Known rows, with every way that one mark hangs from another
(L (W D (V (C X) E))): [-15 -11  15   7  -6  31  -7  19 -15  -6  -1  -3   0  13 -25   7   3]
(P C): [  3  -6 -54  -1 -11 -34   4 -10  26  15  -3  -6  24   4  27 -19   3]
(X C (W D V)): [-14   7 -11   6   2 -15   6   7 -24 -10   7  -3  43  -7 -16  28  29]
(X C): [ -6  15 -50  11   9 -24   9   3  -1   3  -1  -3  24 -13  25   0   5]
(P (C (X W))): [ 12   3 -56  -2 -14 -43   3  -6  29   1   0   1   1   5   2 -29   2]
(L (W V)): [ -3  -7 -13  16   4  34   6  -3 -12  -1   1 -10  25  13  12  -7  -2]
(V (E (D W))): [ 24  16  49  -2   8  -4  -7  -7  24   6  -1  -5 -43 -15  15  -7 -23]
(D W): [  9   8   3   3  -1 -17   0 -14  -3   2   0  -9   2 -10  12 -21 -15]
(X C W): [  3  25 -46  10  -1 -39   8   6   9  -2   2   0  13  -5  14  -3  11]
(C (X (W D))): [-12  -3  -4  -1   2 -17   7 -14  -3  -8   6   2  14  -4 -22  -3   9]
(E (D (W (V (C X))))): [ 24  -1  33 -14   2  21 -11   2 -21 -11  -4   5 -28 -10  -5  -3 -26]
(L (W D V)): [-22 -21   9  13   6  37   3  -7 -26  -3   4 -11  42   9  -8   9  13]
(L (W D)): [-27 -19  -6  13   5  17   2 -13  -5   3   1  -7  28   6   2  -5   9]
(E (D W) (V (C X))): [  9  -5  45  -4  15  27 -18   1  -6   2  -9  13 -59 -13   5  -4 -22]
(C (X (W D (V E)))): [ -4   6  27   3   0  -2   6   3  -5 -10  10  -3   6  -1 -36  16  11]
(L W): [ -4  -4 -27  16   2  14   5  -7   9   5  -1  -7  10  11  22 -21  -5]
(W D): [-22 -11  -2  -1   6  -7   8 -18  -7   6   3  -5  36  -6   3   7  10]

Rows
[ 10  11 -31  -9 -16 -24   3   5   9  -4  -1   8 -14   9  -2 -20  -6]
(V (C (X W)))
[ 14   3   5  -7  -9   4  -6   6 -32 -11  -2  -2  -4  -3 -11 -14 -19]
(D (W (V (C X))))
[-11  -4 -10 -12 -14 -20   1   0  -4  -6   1   8   4   5 -22  -3   9]
(V (C (X (W D))))
[ -2 -10  21  -6  12  28  -5   2   9  19  -9  13 -33   1  30  14  -4]
(E D (V C))
[ 17   7  36  -2  13  23   5   0  14   6   2  -3 -13  -5  15  21 -10]
(W (V (E D)))
[ -7 -15 -22  -5 -11 -21   1  -5  -5  -7   5  -2  32   4 -28   2  20]
(P (C (X (W D V))))
[ 15  -1  27   0  -3  41  -9  19  13   5  -6   0 -30  17  15   7 -11]
(L (W (V C (E D))))
[  3  -2 -22  -7  -5  10   6   7 -22  -4  -1   3  12   4   0  -2  -9]
(W (V (C X)))
[ 27  15  32 -17 -12   3  -2  17  22   3   0   6 -34  13   4  16  -3]
(X (W (V C (E D))))
[ -4   8   8  -9 -16 -27  -2  12  13  -2   2   6 -16   6 -25   2   7]
(V (C (X (W D))) E)
[  7  -3  55   5  24  28 -10 -14   2  11  -4   3 -39 -17  18   4 -14]
(E (D W) V)
[ -1 -10  17  -4  19  35  -6   2   2   9  -9  18 -44  -5  16   8 -12]
(E D (V (C X)))
[-10  20   6  10   0 -21   3  19  -6  -6   8  -5  24  -6 -20  33  27]
(X C (W D (V E)))
[ -9 -12 -35  -5 -12 -40   0 -10  16  -1   2   1  19   1 -17 -12  17]
(P (C (X (W D))))
